(in the rows, 128 means zero)
Known rows, with every way that one mark hangs from another
ninu[nikiva vunesuk]: [105 121 116 101 104 152 130 162 158  93 165 122 133 163 147 152 132 154
 133 110 116 157 155 136 170 158 113 127 104 185 117 146 114 139  87 139
  94]
kirug[nikiva vunesuk[ninu]]: [102 114 137 134  72 172 164 123 177 130 129 136  98 125 140 161 119 116
 165 119  69 100 189 121 114 128 127 181 131 129 126 148 135 176 131 177
  61]
kirad[ralemo[fenob]]: [113 140 142 145  95 125 121 162 156 121 124 136 130 102 147 137 101 172
 164 147  93 138 148 152  65 152 109 121 115 127 124 109 119 134 163 145
 130]
gazuk[fula[popiz ralemo] poset[tonav]]: [125 146 193 150 112 118 105 121 162 137 140 118 126 100 184 157 109 170
  99 165  86 114 219 191 123  96 127  87 101 129  88  75 171 116 165 187
 139]
keduk[gesik]: [132 125 153 150 147 155  93 145 150 119 137 176 113 135 135 120 131  93
 136 121 123 130 140 156 124 125 118 122 127 110 142  99  94 130 136 128
 132]
gazuk[poset]: [110 117 152 133 111 130 125 152 149 124 158 124 120 131 127 146 146 124
  96 127 113 113 145 177 131 114 126 105 130 152 117 106 139 108 164 169
 118]
fula[popiz ralemo[fenob[gazuk] keduk[gesik]]]: [ 93 135 137 156  78 169 112 158 111  98 108 154 141  86 151 160  86 174
 130 167  80 101 149 140  96  92 151  58  93 119 112  70  92 116 175 122
 155]
kirad[popiz]: [ 87 133 157 152  80 119 121 129 157 150  94 132 106 104 142 154 154 128
 104 144 131 105 146 164 129 115 121 116 102 148 124 107 128 139 138 161
 121]
gazuk[fula[popiz ralemo[keduk[gesik]]] poset]: [100 146 172 152  94 160 103 163 138 116 132 133 122 103 175 171 120 138
 118 153  77  80 196 173 127  62 143  65  80 116  78  76 153  97 156 168
 159]
fula[popiz ralemo[keduk kirad]]: [ 84 139 120 142  67 177 134 152 107 109  88 116 152  65 159 165 106 182
 113 157  74  84 148 140  85  82 156  87  61 121  99  95 120 102 134 113
 152]
gazuk[fula[ralemo[keduk[gesik]]] poset[tonav]]: [140 149 181 145 121 140 116 133 143 113 161 109 107 120 190 135 102 168
 100 150  85 123 190 161 108  77 130  76 114 113 119  96 160 110 140 168
 163]
kirad[gesik[vunesuk[ninu]] popiz]: [ 59 113 163 197  28 106 126 152 171 154  93 123  52  98 132 149 150 109
 147 141 102  63 197 144 143 138 146 138 104 137 118 102 137 196 106 180
 116]
poset[tonav]: [149 127 171 136 139 108 114  94 148 145 138 114 111 113 146 111 127 164
  95 133 127 163 159 150 105 136 102 134 141 139 166 122 118 136 142 142
 125]
datov[kirug[vunesuk[ninu[nikiva]]]]: [106 126  98  85 121 117 152 152 167 141 141 155 122 120 180 135 130 147
 187 121 102 130 179 139 131 187 139 150 111 129 129 147  99 127 113 143
  92]
gazuk[poset[tonav]]: [126 111 175 139 127 109 117 121 145 128 164 104 114 126 135 127 130 149
  79 136 120 133 163 179 121 122 115 114 148 149 143 113 139 121 163 168
 123]
tizak[gesik ralemo]: [144  99 123 128 108 127  94 155 169 134 145 188  90 121 134 129 117 137
 111 153 105 140 186 158 105 160 139 114 139 146 167 109 120 127 143 130
 177]
gesik[nikiva vunesuk]: [ 84 134 132 104  90 147 125 164 176 109 162 129 117 127 149 148 126 104
 142 110 140 114 181 138 134 161 103 141  94 158 144 135 124 120 117 143
 110]
ralemo[fenob keduk kirad]: [115 120  49 146  71 154 148 133  77  93 100 102 141  92 155 140 118 211
 126 139  86 141 113 142  66  60 156 137 104 126 154 137 101 121 102 103
 173]
tizak[ralemo[keduk]]: [118 131 134 125  89 149  90 158 137 130 140 126 101 101 135 141 123 157
 118 139 104 135 160 116  94 124 127  94 102 143 163 126 121 122 159 128
 163]
kirad[gesik]: [113 131 144 168 104 124 119 142 147 144 125 147  93 114 120 140 149 129
 119 143 108 101 145 136 127 129 126 108 124 148 115 104 125 140 100 162
 126]
vunesuk[ninu]: [130 111 151 143 100  96 133 120 149 164 122 131 106 113 131 144 156 128
 152 104  81 126 165 148 114 152 130 135 124 126 136 120  97 166 165 130
 105]
kirug[nikiva vunesuk]: [102 133 132 123  87 202 158 132 181 111 135 143 108 130 143 151 112 120
 137 135  98 109 166 122 117 107 115 173 127 142 127 145 151 141 113 187
  73]
tizak[gesik[vunesuk] ralemo]: [131  96 125 126  82 149 100 177 191 121 155 174  70 127 140 110 103 127
 130 141 105 141 211 151 112 163 146 143 132 139 179 112 137 137 140 140
 178]
keduk[gesik[nikiva vunesuk[ninu]]]: [ 96 110 149 137 113 140  98 160 165 108 158 165 101 138 143 139 120  66
 178  97 117 106 194 146 136 169 115 143 110 114 150 116  85 157 131 119
 115]
tizak[gesik ralemo[fenob kirad]]: [145  90  53 145  90 129 106 152 139 104 127 188 116 113 153 129  88 182
 129 171  85 155 173 177  76 138 166 139 133 131 168 110 112 141 119 113
 200]
fenob[gazuk popiz tonav]: [137 115 145 124 103  85  84 124 148  87  91 157  98 110 167 165 134 119
 147  87 109 119 166 123 131 143 112  65 163 173 151  95 132 165 162 163
 104]
ralemo[keduk]: [113 133 135 126  93 151 133 139 114 132 123 101 108 102 131 139 154 155
 104 117 110 122 129 116 103  87 122 105 109 144 150 135 111 104 132 123
 146]
fenob[gazuk tonav]: [147 132 129 111 127  82 117 127 170  79 108 160  98 132 178 153 132 147
 129  85 105 126 128 119 133 129 107  75 160 169 170 116 122 164 155 160
  99]
fula[popiz ralemo]: [ 97 143 168 139  95 156 119 149 155 141 116 146 147  86 147 159 112 145
 118 164  92 102 164 159 109 127 130  93  74 132  83  77 126 111 168 142
 118]
ralemo[keduk kirad]: [115 128  84 131  84 160 144 136  93 102  96 103 126  94 150 140 141 182
 112 113  94 113 119 123  86  71 149 115 103 128 155 137 112 111 100 107
 163]
gesik[nikiva vunesuk[ninu]]: [ 83 116 139 114  75 116 131 153 173 128 155 124 106 122 146 156 133  99
 169  93 111 105 205 137 132 182 115 150  98 146 144 138 106 156 135 133
  97]
gazuk[fula[popiz ralemo] poset]: [109 151 172 145  95 138 114 153 166 133 133 138 133 107 176 175 124 146
 116 158  79  92 201 190 131  88 140  79  83 130  64  70 171 103 166 188
 134]
kirad[gesik[nikiva vunesuk[ninu]] popiz ralemo]: [ 18 129 179 182  16  90 113 185 181 130 101 127  68  82 146 182 118 111
 183 143 100  25 224 131 115 198 114 103  85 145 105 107 135 190 107 178
 112]
ninu[nikiva]: [117 130 111 107 126 133 119 146 133 122 144 153 133 134 147 175 141 143
 110 125 130 129 134 145 136 151  98 113 125 184 118 136 115 121 114 126
  98]
fula[popiz ralemo[kirad]]: [ 97 140 125 145  89 163 127 147 138 116  93 146 161  81 160 160 102 166
 123 162  79  94 155 166  96 114 151 101  68 118  86  79 126 115 143 128
 129]
fula[popiz ralemo[keduk[gesik]]]: [ 85 136 168 150  94 182 104 161 121 120 116 140 132  81 145 155 108 135
 118 158  91  86 157 138 104  94 135  77  71 113 101  84 104 103 154 116
 147]
ralemo[fenob keduk[gesik[nikiva vunesuk]] kirad]: [ 88 114  52 146  75 179 123 162  89  56 128 125 134 109 165 137  92 160
 155 129 104 122 141 141  83  81 147 147  94 110 166 136  85 127  81  91
 179]
fula[popiz ralemo[fenob keduk]]: [ 84 136 134 149  65 164 127 150 111 127 113 114 149  70 149 163  99 185
 115 180  80 113 150 147  82  86 139  95  66 131  96  93 112 106 161 123
 148]
fenob[gazuk[fula[ralemo] poset] popiz tonav]: [141 136 157 124  95  90  93 142 166  75 112 154 103 118 206 183 113 133
 146 106  78 102 197 146 134 120 128  33 147 162 108  71 178 149 169 200
 115]
datov[kirug[nikiva vunesuk[ninu]]]: [102 115 111 102 107 144 169 149 183 146 138 152  93 118 168 134 121 133
 188 119  83 122 182 136 101 174 133 175 126 110 127 145 121 146 115 183
  85]

Rows
[ 96 114 138 130  82 149  73 174 144 112 156 142  88 111 142 144 108 112
 161 121 101 114 199 115 108 154 127 106  98 123 173 127  95 150 154 111
 160] -> tizak[ralemo[keduk[gesik[nikiva vunesuk[ninu]]]]]
[107 108 132 123  78 130 134 158 165 130 143 125  91 130 147 146 133 122
 164  94  99 124 188 136 135 166 124 162 120 147 140 136 120 168 139 133
  92] -> gesik[vunesuk[ninu[nikiva]]]
[141 129  52 143  92 127 146 129 121  82  94 158 147 118 161 140 106 209
 142 132  88 146 114 158  89 107 164 110 141 133 151 101 104 145 135 133
 143] -> ralemo[fenob[gazuk] kirad]
[134 145 166 134  79 129 108 148 156 114 117 155 118 116 164 173 122 143
 138 128  85 102 199 155 130 127 156  24 142 147  90  51 168 116 185 197
 129] -> fenob[gazuk[fula[ralemo] poset] popiz]
[103 156 126 144  66 149 147 155 138 106 115 108 123 106 196 171 121 179
 107 152  72  83 169 169 108  56 161  73  79 123  88  96 179 105 122 174
 162] -> gazuk[fula[ralemo[keduk kirad[popiz]]] poset]
[150 139 175 142 130  99 110 109 160 138 152 114 106 129 175 135 136 161
 100 134 105 142 198 183 129  96 118 111 137 137 130 107 165 125 145 187
 141] -> gazuk[fula poset[tonav]]
[128 152 152 152  99 117 133 120 159 115 125 111 123 112 207 149 101 189
  96 164  83 113 191 190 107  88 146  93 104 119 102  89 183 128 127 187
 149] -> gazuk[fula[ralemo[kirad[popiz]]] poset[tonav]]
[145 173 114 150 102 146 140 140 163 125 106 154 122 111 193 148 114 174
 142 151  69 114 166 146 101 102 151  98  87 111  89  90 161 129  86 161
 147] -> gazuk[fula[ralemo[kirad[gesik]]]]
[105 130  90 145  94 128  86 160 146 108 130 167 119 106 146 159 107 150
 136 156 102 104 170 139 101 161 140  98  99 146 137 112 122 146 104 136
 154] -> tizak[ralemo[kirad[gesik[nikiva]]]]
[108 129 119 110  92 138 143 125 158 123 132 141 132 128 155 159 131 134
 165 120  94 111 183 125 153 145 134 151 115 153 127 151 107 153 129 129
  69] -> kirug[vunesuk[ninu[nikiva]]]
[ 83 127 100 184  67 124 128 135 131 120  70 143 105  96 146 155 141 152
 116 152 105  74 140 159 117 105 154 115 102 135 115 101 133 156  73 155
 142] -> ralemo[kirad[gesik popiz]]
[157 136 144 126 106  79  79 116 161  94  80 165  93 112 199 172 138 130
 163  84  97 126 194 126 136 123 115  62 155 163 141  92 151 167 148 178
 118] -> fenob[gazuk[fula] popiz tonav]
[135 158 124 135 102 145 143 154 162 107 137 135 136 125 194 157 113 167
 122 145  69 108 170 182 110  86 155  89  95 117  82  87 178 108 131 178
 143] -> gazuk[fula[ralemo[kirad]] poset]
[120  93  42 126  91 118 101 155 135  92 143 194 134 115 158 157  85 169
 128 169 100 135 185 176  83 162 148 125 119 151 163 123 101 129 102 103
 192] -> tizak[gesik[nikiva] ralemo[fenob kirad]]
[139 173 121 133  85 127 145 133 171 108  78 169 119 117 195 161 117 190
 135 132  84 107 155 139 119 110 158  47 117 132 118  75 149 137 142 173
 135] -> fenob[gazuk[fula[ralemo[kirad[popiz]]]]]
[ 73 115  81 152  43 140 144 156 101  96 109 100  96  91 146 160 132 157
 146 111  84  65 168 106 104 109 155 120  92 135 145 143 109 147  62 116
 154] -> ralemo[keduk kirad[gesik[nikiva vunesuk[ninu]]]]
[150 152 145 141 119 125 135 122 158 110 144 115 129 119 202 138  97 192
 104 154  75 130 188 182 101  94 144  96 113 116 107  93 178 120 130 178
 149] -> gazuk[fula[ralemo[kirad]] poset[tonav]]
[108 126  92 163  77 153 136 155 146 102 107 135 100 112 145 126 124 149
 142 127  95 100 153 140 113 116 156 144 112 124 134 111 138 151  73 150
 140] -> ralemo[kirad[gesik[vunesuk]]]
[101 139 135 142  75 137 128 166 124 115 119 106 121  87 145 141 106 189
 154 141  87 129 141 126  56 121 115 108 106 128 138 126 114 122 155 131
 152] -> kirad[ralemo[fenob keduk]]
[ 83 120 102 165  75 165 116 142  94  92  73 127 110  93 156 144 135 145
 116 129 109  84 127 141 102  61 153 107  95 108 154 117 101 132  92 110
 175] -> ralemo[keduk[gesik] kirad[popiz]]
[ 99 150 166 143  79 148 119 156 140 127 128 115 125  95 174 179 128 160
 108 154  75  83 196 170 123  63 142  68  77 132  75  84 167  92 159 175
 151] -> gazuk[fula[popiz ralemo[keduk]] poset]
[ 53 129 136 169  46 118  94 176  99 112 121 118 113  68 129 186 105 153
 166 161  97  70 185 114  69 159 110  71  98 156 103 112 114 129  98 142
 155] -> kirad[gesik[nikiva] ralemo[fenob[popiz] keduk]]
[ 78 137 126 167  63 171 127 168 148 108  96 144 130  81 156 153  94 157
 136 168  74  72 176 152 106 118 161 111  68 119  83  74 141 135 113 146
 133] -> fula[popiz ralemo[kirad[gesik[vunesuk]]]]
[124 156 161 132  93 124 123 149 168 111 116 163 123 119 172 175 122 168
 121 134  80  92 182 162 141 105 152  30 125 146  96  60 155 116 190 192
 126] -> fenob[gazuk[fula[popiz ralemo] poset]]
[ 57 144 177 154  46 128 121 165 141 131  79 101  95  72 148 163 132 161
 129 142 109  75 155 127  83 119 113  82  89 138 130 117 131 129 149 151
 144] -> kirad[popiz ralemo[keduk]]
[108 132 152 142  78 113 127 155 122  94 128 101 112  97 148 141  91 215
 135 137  86 124 152 128  65 126 122  67 146 140 157 112 120 126 183 154
 152] -> kirad[ralemo[fenob[gazuk[poset[tonav]]] keduk]]
[ 87 129  85 149  78 145 132 158 142  93 120 142 116 113 150 149 121 138
 141 128 109  84 162 139 119 136 142 132 100 141 128 121 129 143  60 142
 134] -> ralemo[kirad[gesik[nikiva vunesuk]]]
[110 148 109 150  78 174 156 169 160 101 123 138 120 110 163 130  91 163
 137 155  75  98 144 136  93 128 161 114  88 115 102  93 149 134  94 148
 132] -> fula[ralemo[kirad[gesik[vunesuk]]]]
[119  81 124 133  50 137 111 172 156 129 145 140  52 107 136 122 115 140
 142 123  78 124 222 123 100 147 158 136 128 131 193 131 117 151 146 116
 189] -> tizak[gesik[vunesuk[ninu]] ralemo[keduk]]
[102 124  46 167  34 152 153 157  94  67  92 117  99  99 151 136 102 218
 145 132  75 106 134 108  89  72 182 102 129 133 164 115 115 151  89 136
 175] -> ralemo[fenob[gazuk] keduk kirad[gesik[vunesuk]]]
[127  80 114 123  74 124 103 174 178 127 157 177  68 128 145 139 106 127
 148 129  90 131 227 147 120 190 145 146 139 152 172 126 121 164 140 122
 155] -> tizak[gesik[vunesuk[ninu[nikiva]]] ralemo]
[107 116 112 155  83 178 117 161 114  95 141 118 102 116 143 113 107 143
 147 134 106 146 144 134  95  78 135 149 113 110 167 126  94 130 126 114
 168] -> ralemo[fenob keduk[gesik[vunesuk]]]
[ 61 132 144 159  46  96 114 158 136  99  80  98  97  71 179 168 108 178
 145 148  98  96 148 135  70 105 101 105  91 144 140 130 130 160 139 151
 145] -> kirad[popiz ralemo[fenob[tonav] keduk]]
[132  94  82 131  75 156 109 175 174  97 133 176  84 120 156 110  93 149
 137 138  93 134 202 156  99 149 168 151 128 126 183 114 137 142 115 126
 189] -> tizak[gesik[vunesuk] ralemo[kirad]]
[ 77 125  56 187  23 123 146 137  79  84  55 122 104  82 151 167 120 221
 118 158  84  79 121 127  93  61 179  72 120 145 146 105 110 157  87 143
 177] -> ralemo[fenob[gazuk] keduk kirad[gesik popiz]]
[111 135 165 150 103 118  96 140 156 139 123 136 120 110 161 172 155 132
 118 135  98  99 206 195 148  79 131  99 105 141  90  85 159 113 161 186
 136] -> gazuk[fula[popiz] poset]
[139 154 175 134 107 130 133 127 145 125 158  90 111 114 189 142 110 188
  90 152  82 126 189 156 104  79 130  78 110 128 115 105 173 104 142 176
 156] -> gazuk[fula[ralemo[keduk]] poset[tonav]]
[120  89  92 135  52 157 110 179 146 107 154 143  73 110 143 114  91 167
 131 156  93 152 199 138  86 122 155 146 125 138 192 129 121 131 133 121
 208] -> tizak[gesik[vunesuk] ralemo[fenob keduk]]
[ 89 149 110 140  58 169 160 151 122 107  92 108 133  85 171 155 109 186
 104 158  84  89 123 133  79  85 156  86  69 122 113 109 135 113 113 126
 152] -> fula[ralemo[keduk kirad[popiz]]]
[112 130 134 153  83 181 115 159 107 110 133 131 136  95 149 141  87 147
 139 166  87 132 145 138  72 105 142  94  93 109 108  90 109 111 143 117
 159] -> fula[ralemo[fenob[popiz] keduk[gesik]]]
[167 154 127 113 129  76 113 117 181  86  98 168  92 133 210 159 136 158
 144  83  93 132 157 121 140 109 110  73 152 159 159 111 143 167 140 176
 114] -> fenob[gazuk[fula] tonav]
[121 107 160 155 111 152 104 158 169 120 141 158  84 136 139 108 124  78
 177  99 102 125 182 147 129 145 133 158 126  93 154 105  97 169 147 129
 123] -> keduk[gesik[vunesuk[ninu]]]
[108 136 127 142  65 168 135 152 109 124 129 106 140  86 149 150  97 172
 128 167  84 135 144 133  67 106 142  94  88 130 104 100 125 105 146 126
 149] -> fula[ralemo[fenob[popiz] keduk]]
[ 87 139 125 169  79 156 123 154 135 119  90 153 144  77 151 164 103 163
 124 174  74  72 161 157 101 117 158  91  71 122  74  71 132 127 115 140
 134] -> fula[popiz ralemo[kirad[gesik]]]
[ 98 138 141 153  86 150 121 147 142 133 118 144 159  86 151 160  94 168
 127 185  86 124 158 173  92 117 135 112  74 129  82  77 118 119 169 137
 127] -> fula[popiz ralemo[fenob]]
[107 110 115 151  62 146 110 134  81 131 114  97 124  82 128 150 132 162
 131 143 104 145 153 136  81  88 133 120 113 144 137 118 107 116 140 122
 160] -> ralemo[fenob[popiz] keduk]
[116 127  85 167  79 131 124 147 127  83 107 143 136  92 182 156  77 167
 151 170  65 115 146 150  72 123 148 113  97 129  92  90 142 158  91 143
 136] -> fula[ralemo[fenob[popiz tonav] kirad[gesik]]]
[ 95 128 146 151  60 139 106 164 111 120 108 103 122  73 137 149 107 172
 166 141  90 124 166 128  53 130 118 102 110 130 126 113 119 122 159 135
 154] -> kirad[ralemo[fenob[popiz] keduk]]
[ 92 121  73 155  46 141 100 151 112 105  97 123 119  83 159 154 100 198
 127 171  92 130 152 147  71  96 156 115  86 133 160 122 118 147 134 121
 186] -> tizak[ralemo[fenob keduk kirad[popiz]]]
[113 104 144 145 114 151 101 164 160 110 149 165  91 142 146 131 121  83
 173  98 108 121 179 145 139 156 122 153 128 115 146 115  95 168 134 120
 111] -> keduk[gesik[vunesuk[ninu[nikiva]]]]
[ 37 126  87 163  22 148 137 160 106  92  84  99  92  81 153 171 134 153
 117 137 113  46 160 119 115  86 150 108  76 148 137 133 129 140  46 136
 163] -> ralemo[keduk kirad[gesik[nikiva vunesuk] popiz]]
[148 131 102 134 110  78 118 130 157  78 126 151 112 135 196 160 115 177
 139 119  86 145 151 164 123  93 123  93 152 158 143 107 141 159 156 180
 126] -> ralemo[fenob[gazuk[fula poset] tonav]]
[ 93 137 171 141  86 169 108 190 150 100 127 122  91 101 144 122 106 134
 166 112  99 102 164 111  81 131 113 107 108 105 152 118 117 125 146 132
 152] -> kirad[ralemo[keduk[gesik[vunesuk]]]]
[119 163 136 148  78 149 120 136 134 137 103 128 135  82 185 165 114 187
 138 165  73 125 183 152  95  69 137  98  68 121  90  91 139 114 139 146
 160] -> gazuk[fula[popiz ralemo[fenob keduk]]]
[144 167 127 145 106 162 127 144 142 120 128 143 123 114 191 140 104 171
 146 154  77 144 160 142  90  77 137 100  88 103 109  99 132 117 121 141
 166] -> gazuk[fula[ralemo[fenob keduk[gesik]]]]
